Each row was made from one walk, in order. Every step used is in the known rows, and no mark comes twice. Write each row's walk.
Known rows
P, D, T, H, N, L: [29 -26 -43 41 47 8 50 72 24 12 -12 -6 6 -32 49 -2 6 -8 39 -17 32 9 16]
N, L, T, F: [-9 3 -55 31 22 -22 -8 -12 75 73 69 -6 13 -21 26 -23 -11 -23 46 -21 -3 66 44]
Z, T, D, K, H: [14 33 -4 24 -21 45 -48 -46 42 24 40 -39 -13 10 32 -35 -4 -18 -68 10 12 -46 15]
K, D, P: [-46 36 12 51 33 23 -60 23 34 31 16 18 22 -30 11 -9 9 -36 -24 4 -14 -16 11]
P, D, T: [15 44 6 42 82 9 -40 31 21 25 12 -31 25 -18 69 -22 -8 -10 23 31 -24 5 18]
F, T, Z: [23 42 36 13 12 24 -65 29 -25 10 13 -25 53 29 14 -26 0 4 -28 -17 -9 -12 -18]
N, L, T: [-5 12 -30 47 10 -29 7 -11 40 77 50 -10 33 8 32 -26 -9 -21 12 -16 -32 31 27]
L, T, Z: [11 51 11 73 23 -9 -30 -16 -8 33 13 -17 50 9 5 -17 -2 4 -18 18 -18 12 -32]
L, T, D: [-10 29 -17 80 47 -24 -10 -25 6 19 35 -29 33 -15 32 -43 -15 19 13 -16 -48 37 -9]
K, D: [-55 34 6 27 22 23 -52 -9 39 46 5 -6 22 -34 30 -37 15 -17 -28 -8 -20 13 15]
N, L, T, D: [-8 7 -43 61 24 -34 21 -21 31 32 47 -21 34 6 48 -38 -22 5 9 -49 -26 26 3]
L, T, F: [-11 24 -29 49 45 -12 -37 -16 52 60 55 -9 14 -39 10 -25 -5 -9 51 14 -22 75 29]
D, T: [14 66 34 5 19 -1 -46 16 36 42 6 -35 52 -20 44 -37 -22 -29 16 28 -33 19 34]
P, D, K, H, T, L: [21 7 -6 49 3 53 -60 -26 27 54 27 -39 -39 24 28 1 68 -60 -63 -41 59 -12 29]
T, D, K, H: [-21 41 19 7 -16 43 -68 -36 17 13 27 -27 -7 11 22 -53 17 -32 -54 -27 -7 -45 16]
P, D, K, H, N, L, T: [25 -26 -53 81 32 40 31 15 3 60 48 -20 -47 44 24 -29 57 -30 -18 -32 8 -22 11]
K, H, T: [12 24 28 8 4 4 -17 -21 28 61 21 -32 -6 22 30 3 48 -47 -21 -4 -18 18 26]
P, D: [-13 18 -4 48 80 4 -41 4 15 33 24 5 16 -23 58 -22 7 4 -6 3 -29 -8 11]
H, T, D: [9 26 6 40 22 -14 -2 -17 17 2 4 -30 27 -6 44 -16 11 0 -5 -36 -17 7 -14]
Z, T, F: [15 22 -27 11 29 3 -47 -23 88 55 48 -3 13 -54 33 -17 -27 -5 9 32 7 32 46]
D, K, H, N, L: [13 2 -1 -10 -38 45 5 4 34 64 26 -4 -15 26 5 -51 39 -58 -54 -47 20 -50 41]
N, L: [-11 17 -2 -8 -2 -17 -12 -4 57 60 33 8 39 -9 44 -33 -15 -29 -14 -33 -17 -7 39]

Write each row's walk
[16 12 -19 74 11 36 4 -16 -15 19 27 -43 -27 22 -5 -60 38 -12 -24 -31 -16 -6 -10] | L, T, D, K, H, N
[15 -13 -52 29 -15 44 7 -5 54 73 59 -16 -43 11 -12 -41 41 -50 9 -32 30 24 44] | D, K, H, N, L, T, F
[7 -15 -30 79 22 -12 32 26 -2 36 -4 -1 10 -41 -21 -11 16 7 36 -3 -16 51 -6] | L, T, H, N
[-11 32 2 50 33 40 -67 4 11 29 18 -5 2 -10 34 -33 15 -14 -32 8 2 -51 12] | P, D, K
[17 21 18 45 28 0 -13 -3 12 5 29 -13 -7 21 30 20 34 -40 -14 -19 -15 -18 -1] | K, H, T, D, P
[24 -3 -27 44 -28 31 25 0 19 80 41 -26 -23 40 -7 -42 41 -48 -23 -32 0 -13 23] | D, K, H, N, L, T
[2 -31 -29 4 -11 -6 44 33 39 34 -5 27 17 -43 5 -13 6 -14 1 -49 17 5 26] | T, H, N, L
[21 -40 -26 2 -14 12 35 75 7 28 9 -2 13 -5 3 -14 11 -7 20 -68 10 16 16] | F, T, H, N, L
[20 -35 -78 62 43 51 13 10 41 62 68 -16 -66 14 19 -29 57 -31 16 -33 36 11 27] | P, D, K, H, N, L, T, F
[-8 18 -31 44 -29 19 -13 -35 27 41 57 -40 -12 42 25 -41 13 -36 -29 -43 0 -18 16] | N, L, T, D, K, H
[8 7 -17 30 -9 -7 -22 -6 54 40 10 0 22 -57 16 14 -28 2 -11 39 13 11 22] | Z, T, H
[-5 34 13 48 42 -12 -41 10 12 -12 27 18 40 -25 27 -20 -25 -9 -8 -17 -33 -33 2] | T, D, P
[-2 31 21 2 -17 59 -82 7 -11 5 41 -56 -11 50 17 -56 20 -25 -36 -43 -14 -29 13] | F, T, D, K, H
[34 -38 -52 22 -16 -4 64 24 64 43 9 14 13 -42 21 5 -13 1 -11 -13 35 -1 27] | Z, T, H, N, L
[31 81 47 15 13 12 -53 14 11 11 -14 -36 67 -2 31 -23 -21 -18 -16 32 6 -13 -9] | D, T, Z
[28 -5 -19 3 -16 2 47 58 46 27 -20 -16 32 -37 21 -14 -10 -28 31 -21 22 21 30] | D, T, H, N, L
[28 -5 -20 56 71 17 20 67 3 -3 -24 -17 4 -50 33 -4 10 8 41 11 12 14 -1] | P, D, T, H, N
[-12 77 25 31 18 44 -61 17 22 10 -25 -45 50 -13 31 -27 2 -16 -31 19 19 -3 -24] | K, D, T, Z
[32 58 24 50 71 17 -46 27 -6 -2 -5 -30 44 1 59 -10 -4 1 -12 32 11 -24 -22] | P, D, T, Z
[5 7 -36 85 34 -33 13 11 22 20 58 6 35 8 33 -9 -25 -14 16 -34 -26 -7 2] | N, L, T, D, P
[-6 4 9 5 -2 12 -49 46 2 26 11 -15 25 -18 1 -7 -3 -4 19 -16 -11 26 20] | F, T, H
